Each row was made from one walk, in order. Every step used is in the known rows, and no mark comes twice. Write each row's walk.
Known rows
w -> p -> k -> g -> r: [ 0.445  0.030 -1.656 -1.334 -0.265  0.694  0.975 -5.847  0.279 -0.292
  0.555  0.319 -2.203 -0.411 -0.085  1.235 -0.997  0.688  1.170  4.400
 -0.391  0.838 -0.238 -0.615]
r -> u -> k: [ 0.642  0.228 -0.211  0.586 -0.132  0.168  1.549 -0.980 -0.153  0.269
 -0.348  0.088 -0.452 -2.091 -0.319  0.315 -0.324  1.162  1.467  1.719
  0.056 -0.098 -0.748 -0.130]
u -> r -> q -> a: [-0.185 -0.331  0.682  0.358  0.526  0.588  0.585 -0.730  0.217  1.407
 -0.873 -0.074 -1.336 -1.281  0.078 -0.044 -0.143 -0.283 -1.050  2.062
 -0.747  1.658  0.060  1.153]
q -> a: [ 0.699 -0.195 -0.181  0.468  0.290 -0.012  0.589  0.031  0.020  0.238
 -0.470  0.692 -1.303 -0.051  0.104 -0.078 -0.320 -0.446 -0.489  1.458
  0.023  1.017 -0.480  0.178]
r -> q -> w: [ 1.437 -0.363  0.664 -0.103  0.630  0.755  0.700 -0.440  0.352  0.380
 -0.696 -0.166 -0.713 -1.732 -0.971  0.244  0.107 -0.571 -0.550  1.037
 -0.006  1.837 -1.087  1.859]
g -> k -> p -> w -> q: [ 1.031 -0.200 -0.255  1.814 -1.058  1.238  1.797 -4.344 -0.180  0.102
 -1.405 -0.238 -3.379 -0.562 -1.363  1.391 -1.584  1.470  1.636  3.890
  0.394  1.654 -0.261  0.901]
q -> w -> p -> k -> g: [ 2.644 -0.142 -1.727 -1.198  0.328  1.010  0.673 -5.819  0.150  0.194
  0.526  0.873 -2.817 -0.832  0.479  1.349 -1.223  0.768  0.997  3.794
  0.305  0.714 -1.476  0.584]
p -> w -> q: [ 0.138 -0.415  0.360  1.019 -0.079  0.526  1.162 -1.696  0.233 -0.023
 -0.973 -1.049 -1.700 -0.689 -0.347  1.255 -0.630  1.647  0.081  2.172
  0.214  0.212 -0.923  0.331]
p -> k -> g -> r -> q -> a: [ 1.251 -0.554 -1.241 -0.472  0.496  1.004  2.479 -4.132  0.769 -0.367
 -1.204 -0.006 -2.943 -1.781 -0.963  0.501 -0.155  0.448  0.474  4.733
 -0.627  2.490 -1.123  1.436]
r -> q -> w -> p -> k -> g: [ 2.826 -0.469 -0.840 -1.080  0.556  1.639  0.656 -6.402  0.557  0.272
 -0.295  0.363 -2.785 -1.897 -0.578  1.003 -0.865  0.582  1.465  3.824
  0.071  2.129 -1.577  1.828]
u -> k -> p -> w: [ 0.732 -0.059 -0.656  0.965 -0.787  0.981  0.879 -3.729  0.551 -0.092
  1.045 -0.127 -1.855 -0.143  0.752  1.259 -1.529  1.636  3.112  2.900
  0.343 -0.084 -1.475  0.859]
w -> q -> r -> u: [-0.160 -0.141  0.309  1.441 -0.199  0.126  1.729  0.599 -0.182 -0.580
 -1.442 -0.590 -2.175 -2.438 -0.074  0.813  0.053  0.526 -1.044  3.502
  0.275  0.523  0.797 -0.445]
g -> r -> u -> k -> p -> w -> q: [-0.122 -0.400 -0.216  1.659 -1.308  1.456  2.713 -4.209  0.005 -0.061
 -0.719 -0.755 -2.954 -2.401 -0.877  2.027 -1.716  2.318  2.378  6.526
  0.142  1.120 -0.972  0.005]
p -> k -> g -> r -> q: [ 0.514 -0.361 -1.112 -0.974  0.188  1.036  1.980 -3.993  0.755 -0.560
 -0.727 -0.640 -1.622 -1.607 -1.059  0.603  0.174  0.898  0.996  3.206
 -0.624  1.549 -0.479  1.153]
c -> u -> r -> q -> a: [ 0.315 -0.595  1.094 -0.180  0.044  0.511  0.071  1.123  0.020  2.020
 -0.299 -0.145 -2.232 -2.571  0.533  0.028 -0.507 -0.808 -1.038  4.008
 -0.613  1.504 -0.854  0.906]
g -> k -> p: [ 0.993  0.189 -0.624  0.746 -0.935  0.796  0.658 -2.508 -0.403 -0.001
 -0.429  0.831 -1.577  0.112 -1.074  0.208 -0.943 -0.141  1.517  1.806
  0.191  1.486  0.738  0.629]
p -> k -> g -> r: [ 0.307 -0.026 -1.989 -1.065 -0.022  0.384  1.899 -3.375  0.379 -0.693
  0.197 -0.129 -1.597 -0.660  0.048  0.916 -0.250  1.142  0.542  3.233
 -0.375  0.166 -0.508 -0.115]
c -> u -> k -> g -> r: [-0.415 -0.119 -0.911 -1.186 -0.850 -0.416  2.502 -1.803  0.499  0.377
  1.238 -0.393 -1.564 -1.610  1.345  1.081 -0.610  0.033  0.493  5.676
 -0.252  0.817 -2.094 -0.011]
w -> q -> r: [-0.896 -0.048  0.096  1.015 -0.197 -0.350  1.550  0.030  0.231 -0.792
 -0.761 -0.578 -2.171 -0.937  0.645  0.941  0.275  0.026 -1.520  2.475
  0.280  0.991  0.601 -0.045]
k -> g -> r: [-0.883 -0.175 -0.824 -0.799 -0.242 -0.092  1.641 -1.763  0.415 -0.277
  0.343 -0.348 -0.249  0.120  0.546  0.589 -0.132 -0.128 -0.527  2.904
 -0.443  0.622 -0.072  0.019]
r -> q: [ 0.252 -0.336  0.903  0.102  0.205  0.650 -0.030 -0.583  0.410  0.062
 -0.872 -0.499  0.062 -1.035 -1.098 -0.406  0.366 -0.205  0.434  0.143
 -0.226  1.426 -0.063  1.195]
c -> u -> k -> p -> w -> q -> r: [ 0.241 -0.357 -0.186  1.515 -1.524  0.613  1.895 -1.931  0.581 -0.324
  0.810 -0.798 -4.874 -2.451  1.783  2.358 -1.602  1.128  1.664  7.419
  0.751  0.674 -1.905  0.484]
w -> p -> k -> g -> r -> u: [ 1.190 -0.060 -1.455 -0.909 -0.310  1.156  1.088 -5.259 -0.126 -0.086
 -0.166  0.292 -2.278 -1.994 -0.778  1.029 -1.197  1.216  1.834  5.361
 -0.432  0.578  0.160 -1.046]

Write each row's walk
[-0.129 -0.433 -0.159  1.860 -0.964  0.941  0.991 -2.111  0.587 -0.961
 -0.099 -0.745 -3.504 -0.588  1.042  1.777 -1.045  1.043  0.661  4.603
  0.567  0.610  0.214  0.505]  k -> p -> w -> q -> r
[ 1.523  0.035 -0.441  2.578 -0.970  1.212  2.822 -2.585 -0.091 -0.574
 -1.579 -0.308 -4.578 -2.598 -1.111  1.771 -1.503  1.356  1.225  6.290
  0.392  1.320  0.643  0.290]  g -> k -> p -> w -> q -> r -> u
[ 1.380 -0.020  0.110 -0.458  0.151  0.410 -0.307 -2.310 -0.174  0.645
  0.477  0.803 -1.395 -0.525 -0.026  0.901 -1.074 -0.763 -0.317  2.136
  0.212  1.127 -0.743  0.108]  q -> w -> p
[ 2.415 -0.106 -1.683 -1.080  0.093  1.262  1.767 -5.179 -0.183  0.211
  0.008  0.682 -2.966 -2.613 -0.764  1.660 -1.456  0.857  0.639  6.416
 -0.172  1.050 -0.968 -0.357]  q -> w -> p -> k -> g -> r -> u
[ 0.376 -0.270  0.574 -0.362  0.672  0.738  0.727 -0.407  0.171  1.390
 -0.181 -0.371 -0.778 -1.811  0.032  0.673 -0.067 -0.216 -1.609  1.562
 -0.535  1.047 -0.559  1.747]  u -> r -> q -> w
[ 2.374  0.106 -1.035 -0.709  0.440  0.899 -0.015 -3.711 -0.234  0.253
  0.295  0.988 -2.718 -1.203 -0.610  1.188 -1.159  0.517  0.620  2.458
  0.308  0.698 -1.308  0.088]  q -> w -> p -> k
[-0.199 -0.116 -0.039  1.423  0.080  0.016  2.017 -0.709  0.669 -0.841
 -0.404 -1.163 -2.941 -1.142  0.704  1.753 -0.400  0.999 -0.783  3.610
  0.204  0.216 -0.402  0.085]  p -> w -> q -> r
[ 0.786 -0.207 -0.349 -1.057  0.030  0.741  2.830 -6.746  0.897  0.625
  0.229 -0.034 -2.042 -1.902 -0.168  1.591 -0.932 -0.530  0.598  5.916
 -0.386  3.420 -2.170  1.552]  u -> k -> g -> r -> q -> w -> p
[ 0.345  0.033 -0.127 -0.367 -0.591 -0.271  0.798  0.266  0.055  0.697
  0.880 -0.038 -1.375 -1.708  0.789  0.528 -0.467  0.163  1.006  2.762
  0.185  0.141 -2.059 -0.087]  c -> u -> k
[ 1.825  0.147 -0.792  1.110 -0.718  1.141  1.093 -3.226  0.039  0.037
 -0.124  0.258 -2.390 -0.182 -1.042  0.973 -1.566  0.870  2.206  2.878
  0.158  0.744 -0.282  0.798]  g -> k -> p -> w
[ 0.878 -0.068 -0.892  0.139 -0.158  0.296  2.305 -2.933  0.222  0.240
 -0.164 -0.014 -0.599 -1.642  0.727  0.327 -0.419  1.383  1.684  3.029
  0.007 -0.038 -1.017  0.412]  r -> u -> k -> g
[-0.777  0.109 -1.288 -0.674 -0.323 -0.375  3.130 -3.609  0.653 -0.185
  0.644 -0.236 -0.769 -0.305  0.898  1.004 -0.232  0.399  0.467  3.679
 -0.377  0.949 -1.340  0.273]  u -> k -> g -> r
[-0.734 -0.219  0.676 -0.257 -0.031  0.470  0.955 -0.771  0.473 -0.122
 -0.701 -0.744 -0.074 -1.277 -1.557  0.118  0.308 -0.660 -0.232  1.618
 -0.681  1.980  0.142  0.665]  g -> r -> q
[ 0.530 -0.031 -0.670  1.058 -1.011  1.275  1.977 -3.234  0.231 -0.088
  0.575 -0.356 -1.935 -1.946 -0.501  1.469 -1.792  1.700  2.950  5.362
 -0.161  0.140 -1.001 -0.192]  g -> r -> u -> k -> p -> w
[-0.041 -0.210 -0.656 -0.396 -0.318  0.352  1.740 -1.440  0.039 -0.071
 -0.343 -0.338 -0.264 -1.424 -0.154  0.365 -0.284  0.392 -0.068  3.791
 -0.443  0.292  0.362 -0.484]  k -> g -> r -> u
[ 1.661 -0.076 -0.354 -1.026  0.375  1.325  0.953 -4.605  0.234  0.038
 -0.439  0.233 -2.786 -2.505 -2.152  1.362 -0.853 -0.118  0.514  4.150
 -0.376  2.682 -1.073  0.733]  g -> r -> q -> w -> p -> k
[ 1.153  0.141 -0.814 -0.464 -0.036  0.765 -0.767 -3.940 -0.169 -0.063
  0.136  0.623 -2.062 -0.570 -0.552  0.666 -0.875  0.792  1.777  1.378
  0.064  0.229 -0.126 -0.628]  w -> p -> k
[ 0.047 -0.411  0.535  0.174  0.290  0.484  1.626 -0.834  0.444  0.152
 -1.248 -0.069 -1.380 -1.350 -1.414  0.027  0.028 -1.109 -0.694  3.123
 -0.649  3.005 -0.461  0.857]  g -> r -> q -> a
[ 1.842 -0.345 -0.871 -1.339  0.580  1.593  0.716 -6.182  0.330  1.322
  0.134  0.128 -2.985 -1.953  0.498  1.415 -1.046  0.895  0.261  4.296
 -0.496  1.344 -0.966  1.555]  u -> r -> q -> w -> p -> k -> g
[ 0.985 -0.102 -1.769 -0.612 -0.081  0.828  2.047 -2.811 -0.050 -0.489
 -0.487 -0.127 -1.695 -2.231 -0.765  0.699 -0.410  1.665  1.052  4.124
 -0.400 -0.190 -0.150 -0.450]  p -> k -> g -> r -> u
[ 1.359 -0.497 -0.904 -0.801  0.232  1.318  1.504 -6.737  0.620  0.015
 -0.903  0.435 -3.589 -1.589 -0.991  0.805 -0.946  0.031  1.396  5.905
 -0.578  3.207 -0.846  0.783]  w -> p -> k -> g -> r -> q -> a
[ 0.862 -0.530 -0.025  2.069 -1.123  1.634  1.787 -4.186 -0.050  0.138
 -0.959 -0.532 -2.813 -2.086 -0.395  1.463 -1.651  2.796  3.077  4.860
  0.591  0.462 -1.070  0.581]  r -> u -> k -> p -> w -> q
[ 0.671 -0.341 -0.732 -1.276 -0.107  1.396  0.945 -6.682  0.628 -0.268
 -0.402 -0.224 -2.110 -1.407 -1.069  0.937 -0.610  0.524  1.680  4.469
 -0.636  2.287 -0.157  0.585]  w -> p -> k -> g -> r -> q
[ 0.442 -0.248 -0.145  0.073 -1.522  0.575 -0.159 -1.186 -0.041  0.474
  1.279  0.371 -1.983 -1.263  1.113  0.564 -1.210  0.105  2.429  3.813
  0.582  0.443 -1.376  0.372]  c -> u -> k -> p
[ 1.560 -0.076 -0.198 -0.879  0.658  1.515 -0.018 -4.396 -0.050  1.402
  0.041  0.213 -2.772 -2.425 -0.593  1.303 -0.979  0.666  0.110  3.006
 -0.480  1.301 -0.694  1.086]  u -> r -> q -> w -> p -> k
[ 0.561 -0.183  1.003 -0.617  0.397  1.037 -0.207 -3.052  0.083  1.812
  0.191  0.067 -1.448 -1.652 -0.077  0.947 -0.854 -0.677 -0.942  2.674
 -0.549  1.776 -0.305  1.127]  u -> r -> q -> w -> p
[ 0.437  0.112 -0.294  2.041 -0.057  0.214  3.500 -1.659  0.498 -0.465
 -0.849 -1.073 -3.409 -3.219  0.325  1.962 -0.659  2.108  0.684  5.282
  0.234  0.159 -1.226 -0.063]  p -> w -> q -> r -> u -> k
